Each row comes from the steps of one walk. Every step used is in the known rows, and no mark comes twice. Write the walk behind each row, first mark first.
Known rows:
w/n/h/u/m/a: [9,213,152,1,203,96,-122,-257,-142,-52,185,-314,-342,-201,-25,-49,-260,-44,-165,304,-246,273,-72,-81,-195,-38,274,-152,118,-79,156,254]
t/a/m/u/h: [299,137,401,100,43,64,-239,-209,12,189,217,40,-418,-458,-208,-202,-51,-235,-385,219,-114,240,-337,-155,236,-2,335,-216,-67,65,92,83]
p/n/h/u/m: [143,112,295,261,110,-8,-236,-78,180,-325,216,-128,-580,-359,-10,-40,-103,-159,-179,138,-98,149,-63,8,-218,45,370,-197,-34,-21,177,169]
u/m: [83,40,423,226,87,69,-358,-203,112,-78,186,-245,-383,-405,93,20,-140,-124,-303,0,-35,188,-91,68,-181,-131,371,-83,-264,-131,184,-88]
l/u/h: [414,-130,409,87,165,96,-71,-37,109,66,55,24,-397,-337,-178,-17,-205,-255,-320,-7,-63,286,-450,-40,-43,-237,502,-126,4,-128,-110,-49]
n/h/u/m/a: [38,199,64,-127,180,102,-153,-226,-88,-35,135,-271,-365,-203,13,-71,-260,-71,-172,308,-188,258,-96,-112,-156,16,213,-163,141,-47,190,219]
p/n/h/a: [58,32,291,-77,381,8,-17,19,109,-319,178,24,-534,-114,-190,45,42,-3,-78,262,19,84,-239,-274,-270,259,-16,58,298,-118,-23,254]
n/p: [-44,-27,-19,344,-8,89,-350,214,37,-38,216,29,-195,-21,-123,16,-42,0,-255,86,85,-3,21,-65,-88,-149,316,144,-116,-6,90,-50]
p/n/h: [261,12,198,198,177,-177,-82,100,218,-296,266,-20,-538,-36,-234,-111,25,-242,-38,75,-164,62,-144,-160,-197,259,412,72,308,-72,-66,90]
u/m/a: [28,118,164,-110,160,86,-161,-304,-115,101,173,-347,-265,-245,57,-48,-272,-65,-208,194,-159,260,-92,-116,-141,-62,232,-67,-35,-136,163,64]
p/n/h/a/m/u: [145,165,243,135,214,-46,-363,68,33,-76,443,-62,-614,-271,-145,-185,-68,-156,-87,515,-14,40,-17,-107,22,265,98,-127,274,65,121,191]
m/u/h/y/p: [140,-60,76,53,8,151,-124,164,86,-275,53,16,-475,-143,-81,-218,206,-133,-205,-10,47,81,-5,-356,246,93,438,14,-88,-277,87,48]
e/h: [377,47,307,151,-115,24,-262,305,6,66,253,-19,-291,-36,75,-3,-187,-209,-412,20,-196,112,-102,61,55,-15,289,237,-25,-200,276,-183]
u/m/a/h: [-69,41,6,-75,425,126,-214,-167,66,344,239,-180,-324,-310,-90,-67,-514,53,-288,-19,-20,181,-86,-148,-125,-123,345,-305,-178,-123,193,255]
l/u/m/a: [98,-4,213,-91,221,129,-180,-253,-111,47,158,-323,-366,-215,15,-50,-418,-118,-95,166,-175,297,-118,-33,-213,-86,287,-99,60,-125,79,25]
h/u: [251,91,-55,221,-49,122,-216,309,127,-57,298,-98,-438,-97,137,-158,-53,-78,-430,425,-81,-49,-249,120,-167,-141,157,-113,62,-2,263,335]
l/u/m: [197,-133,494,247,190,125,-382,-143,106,-157,169,-225,-528,-361,36,14,-336,-210,-138,-42,-61,233,-126,175,-270,-160,452,-126,-125,-113,47,-150]
p/n/h/u: [293,97,-30,231,60,-48,-88,302,198,-301,301,3,-596,-44,-82,-171,3,-168,-184,371,-153,-30,-190,-26,-202,131,260,-104,301,35,128,382]
n/h: [168,101,174,90,182,25,-305,53,171,-199,106,-44,-411,-17,-147,-84,1,-206,-195,100,-111,110,-201,-36,-171,121,362,29,353,-48,8,31]
y/p/n/h/u: [259,80,-106,257,79,-45,-143,342,178,-403,247,22,-674,-15,-100,-164,38,-195,-160,297,-119,-37,-113,-103,-127,153,290,-46,287,14,96,369]
l/u/m/a/h: [-14,-41,45,-65,468,157,-224,-137,65,304,235,-164,-391,-283,-120,-59,-604,2,-211,-40,-31,210,-101,-94,-175,-140,379,-329,-111,-124,130,220]
w/y/p: [152,-36,44,373,78,94,-498,236,25,-379,1,-62,-434,6,55,-43,302,-82,-315,-17,66,196,-72,-207,98,-20,314,156,-42,-166,4,-172]
t/a/h/y/w/n: [101,-204,320,371,51,234,-99,-167,-12,100,364,-171,-361,-38,-225,29,-73,73,-101,-97,-303,24,-309,99,-262,-270,335,-51,-345,-255,181,237]
h/y/p: [65,-88,7,112,-11,153,-224,227,104,-290,98,-83,-476,33,20,-205,170,-83,-138,-75,62,-31,58,-266,104,91,349,138,-94,-281,108,22]
e/t/a: [186,-15,468,97,-27,121,-295,-59,29,8,381,-151,-361,47,-33,-150,-91,-8,-298,3,-206,285,-390,5,-103,-41,-59,96,-146,25,97,2]
a/m/u/h/n/p: [25,41,160,242,-102,56,-189,269,203,-17,72,54,-305,-125,-253,-19,7,-120,-107,-3,80,136,87,-93,106,-94,395,-60,-113,165,96,-48]
h/u/m: [116,102,276,253,37,107,-327,-70,121,-154,212,-201,-466,-397,139,-28,-140,-100,-337,189,-51,131,-108,111,-194,-139,293,-207,-198,-39,269,130]
y/p/n/h/u/m: [117,89,218,279,136,-6,-293,-33,147,-419,163,-109,-659,-324,-31,-35,-67,-185,-144,74,-67,144,8,-65,-140,65,405,-138,-47,-35,142,147]
y/p/n/h: [222,-20,89,238,199,-175,-158,158,181,-434,190,14,-647,4,-263,-107,76,-275,2,-25,-114,50,-36,-267,-86,294,459,153,292,-102,-106,71]
p/n/h/a/m: [-31,248,352,95,345,-81,-450,-160,66,8,270,-90,-606,-147,-188,-38,-112,-68,48,159,128,-4,-71,-165,-85,221,-34,-2,182,106,-37,131]
a/h: [57,-45,9,134,326,109,-295,122,222,308,308,-55,-352,-212,-80,-93,-358,10,-408,-40,45,19,-176,-34,-135,-166,364,-220,-172,-121,172,224]
y/w/n/h/u: [225,88,6,308,75,106,-218,186,88,-228,234,-58,-525,-8,-129,-15,-13,-101,-213,326,-223,18,-274,139,-261,-117,284,-112,228,-16,164,385]
y/w/n: [199,-139,264,507,37,89,-219,-61,-54,57,354,-252,-347,-76,-157,186,-56,-31,-210,25,-279,48,-308,223,-306,-433,376,100,-233,-256,109,104]
a/h/y/w/n: [109,-177,266,387,87,175,-86,-65,35,107,363,-206,-318,-69,-197,93,-67,78,-112,-61,-229,11,-246,118,-282,-343,407,-47,-301,-325,155,211]
l/u/m/a/h/n: [120,-123,195,-91,156,150,12,215,364,126,60,-242,-470,-104,-79,-90,-379,-126,-33,-170,-89,228,-40,51,-176,-100,388,-298,-70,5,166,150]
e/l: [219,18,35,-144,34,-13,-167,68,379,140,61,-16,-168,44,233,15,-229,-140,-239,66,-113,66,-253,115,-162,-121,4,131,-89,-230,20,-260]
y/w/n/p: [-51,-116,60,563,7,111,-318,94,-75,-37,281,-28,-225,5,-272,211,-39,60,-143,-2,-69,8,-37,61,-203,-367,395,174,-252,-99,80,3]
l/u/h/y/p/n: [323,-253,186,255,49,-135,135,217,178,-337,299,0,-655,-110,-185,-187,57,-209,54,-109,-56,7,-23,-362,25,183,487,120,-98,-270,-97,81]
m/u/h/n: [367,-30,364,-12,-153,70,137,293,370,-15,27,-106,-387,-246,-80,-125,83,-275,-268,62,-133,260,-209,4,62,-77,429,-199,-17,10,164,53]

Which walk is each row?
[78,156,77,-71,174,6,-46,-208,-60,-83,208,-257,-423,-217,-32,-93,-246,-92,-92,296,-208,229,-69,-176,-167,78,240,-136,119,-61,152,252]	p/n/h/u/m/a
[142,-64,81,91,-71,138,-226,315,50,-280,85,-10,-467,73,15,-159,105,-129,-158,-145,6,8,119,-259,210,146,362,226,-90,-314,171,-76]	e/h/y/p
[178,-200,36,268,95,-141,68,267,211,-238,386,-32,-615,-71,-140,-211,36,-106,0,-117,-18,-87,68,-375,12,215,426,94,-186,-273,16,179]	a/h/y/p/n
[269,-176,152,242,6,-163,145,187,178,-293,303,-14,-581,-134,-151,-187,156,-166,-19,-95,-49,-18,-12,-417,66,199,451,139,-169,-280,-35,105]	u/h/y/p/n
[326,49,398,20,-131,34,16,224,355,58,46,-128,-439,-257,-110,-139,34,-284,-195,41,-89,239,-153,12,109,-54,395,-222,-25,87,145,35]	a/m/u/h/n
[73,-142,207,268,121,181,-34,-137,-45,153,346,-246,-284,-42,-204,80,-126,105,-75,-13,-264,54,-229,57,-267,-322,370,-58,-246,-323,159,248]	m/a/h/y/w/n
[49,184,455,45,335,53,-446,-217,13,179,163,-69,-541,-295,-162,6,-230,-74,-88,120,176,105,-221,-110,-13,-21,11,-96,30,82,-64,55]	l/u/h/a/m
[185,36,452,-86,-80,216,31,-167,130,66,200,4,-313,-265,-113,-365,120,-57,-159,139,-85,126,-225,-258,167,196,288,-258,-99,-109,178,147]	t/a/m/u/h/y
[40,-41,17,66,74,132,-240,195,130,-419,22,-30,-528,82,-86,-201,201,-128,-54,-110,44,9,70,-308,93,211,398,124,90,-246,44,27]	n/h/y/p
[48,162,63,-94,125,115,-139,-206,-109,51,177,-309,-323,-236,80,-77,-275,-44,-229,325,-170,219,-105,-82,-144,-68,179,-145,13,-74,231,218]	h/u/m/a
[156,-160,318,396,-19,156,-84,-72,-9,21,342,-242,-305,-33,-147,95,31,40,-103,6,-262,16,-261,147,-285,-327,370,48,-248,-326,144,143]	h/y/w/n
[375,-34,367,53,-271,48,-11,516,314,-31,72,-146,-377,61,75,-51,-56,-275,-198,-128,-211,148,-40,153,-2,-14,314,108,-21,-49,287,-128]	e/h/n
[-8,-65,56,276,-145,100,-173,398,237,-104,91,-30,-256,64,-127,4,22,-60,-117,-43,56,44,90,-3,-87,-127,336,76,-112,76,130,-59]	h/n/p
[44,83,203,226,191,133,-340,-65,178,-27,233,-148,-495,-448,61,-29,-288,-40,-352,85,1,131,-81,73,-184,-157,345,-339,-269,-39,294,231]	a/h/u/m
[-10,34,327,2,395,162,-146,-95,-11,-245,111,-33,-466,-82,-239,194,25,69,-106,219,-46,124,-316,-102,-332,8,3,51,227,-166,18,257]	y/w/n/h/a
[327,-36,388,-6,-145,60,137,232,388,24,-48,-132,-344,-179,-72,-58,68,-238,-255,-114,-99,240,-255,-3,0,-143,408,-120,-96,-5,108,9]	u/h/n
[-11,19,-122,-86,387,119,-172,-15,65,405,277,-139,-285,-164,-106,-118,-472,57,-319,56,-35,109,-151,-161,-112,-119,296,-232,-65,-122,169,303]	m/a/h
[-101,4,164,612,46,86,-288,155,-86,-65,319,-68,-158,-18,-199,82,-51,54,-243,85,-47,34,64,-4,-168,-251,439,167,-157,-76,36,23]	w/n/p
[294,-148,121,468,51,-195,-120,275,125,-390,304,-57,-571,-64,-59,-92,222,-147,-110,-7,-52,74,-34,-304,-5,147,369,202,-94,-195,-63,-21]	w/y/p/n
[-6,270,423,36,287,24,-430,-256,12,217,165,-84,-469,-318,-135,8,-130,-36,-170,139,187,85,-205,-166,35,-11,-29,-81,-32,79,-1,96]	u/h/a/m
[294,-168,132,246,-3,-157,145,231,159,-327,357,-3,-603,-178,-162,-230,164,-188,-38,32,-74,-4,21,-413,113,248,458,91,-110,-272,8,137]	m/u/h/y/p/n
[109,78,298,299,118,100,-330,-166,95,-270,160,-165,-549,-335,-64,98,-108,-116,-173,97,-142,178,-142,145,-270,-148,377,-200,-104,-51,209,161]	y/w/n/h/u/m
[-26,-106,193,-189,243,266,45,-71,182,135,217,-143,-307,-141,-54,-253,-293,100,-23,-35,-11,102,-42,-192,-133,77,346,-338,-98,-263,184,225]	l/u/m/a/h/y
[-7,91,277,-151,382,143,-173,-19,75,-253,66,5,-447,-101,-136,58,20,28,-193,283,62,113,-278,-186,-246,156,-47,25,328,-96,28,221]	n/h/a
[42,27,272,7,401,29,-106,65,77,-481,69,65,-557,-69,-190,65,201,29,-62,206,70,169,-190,-370,-178,299,-5,91,307,-134,-76,172]	w/y/p/n/h/a
[-35,-33,72,-220,175,235,87,0,173,221,253,-133,-206,-62,-27,-290,-166,151,-120,40,-5,22,-76,-257,-72,93,270,-266,-88,-264,231,295]	m/a/h/y
[107,-51,69,-119,87,119,57,294,357,202,92,-227,-372,-28,-59,-124,-253,-80,-146,-96,-93,145,-70,-3,-118,-86,318,-230,-57,3,217,209]	m/a/h/n
[304,158,355,109,82,2,-228,-109,56,185,208,10,-378,-492,-176,-131,-52,-230,-398,258,-29,229,-268,-139,214,-73,404,-224,-29,-5,69,45]	a/m/u/h
[-79,-16,163,-204,194,234,56,-109,182,174,225,-153,-229,-159,-25,-252,-199,144,-99,-18,-2,77,-23,-250,-80,92,313,-315,-174,-265,243,255]	u/m/a/h/y
[148,-169,-26,164,128,-131,126,197,136,-192,369,-78,-578,-50,-152,-224,-22,-84,46,-70,-56,-49,84,-437,17,238,392,85,-132,-276,19,219]	m/a/h/y/p/n
[90,26,277,-85,27,161,-11,43,246,-200,132,-66,-297,41,-65,-268,161,-33,-29,65,-56,21,-109,-173,-113,260,326,-84,204,-212,116,107]	n/h/y
[-130,-149,43,475,75,174,-225,87,-6,30,289,16,-210,4,-322,147,-84,150,-74,-91,-21,-15,10,-25,-180,-303,426,45,-317,-149,115,100]	a/h/y/w/n/p
[59,221,479,216,61,-5,-639,-211,12,233,409,-209,-481,-33,-84,-172,-212,-76,-104,-23,-31,135,-178,31,27,14,-60,26,-129,204,44,-50]	e/t/a/m
[-58,239,339,90,267,39,-537,-150,10,174,269,-161,-494,-187,-43,-24,-155,-8,-117,196,178,-24,-114,-66,-66,25,-106,-4,14,85,63,92]	h/a/m
[230,-189,90,290,-15,-154,75,259,174,-330,369,-71,-598,-42,-87,-211,138,-150,15,-53,-54,-84,53,-350,-1,229,392,188,-128,-275,7,107]	h/y/p/n
[293,170,477,69,70,-1,-231,-149,29,169,263,9,-384,-429,-215,-131,-74,-181,-371,189,-74,354,-316,-148,233,-63,272,-199,-66,42,40,24]	e/t/a/m/u/h
[24,261,402,70,203,20,-537,-55,-40,184,262,-90,-489,-149,-37,14,-220,-57,-137,127,109,21,-57,-58,38,81,-90,86,18,47,130,-2]	e/h/a/m
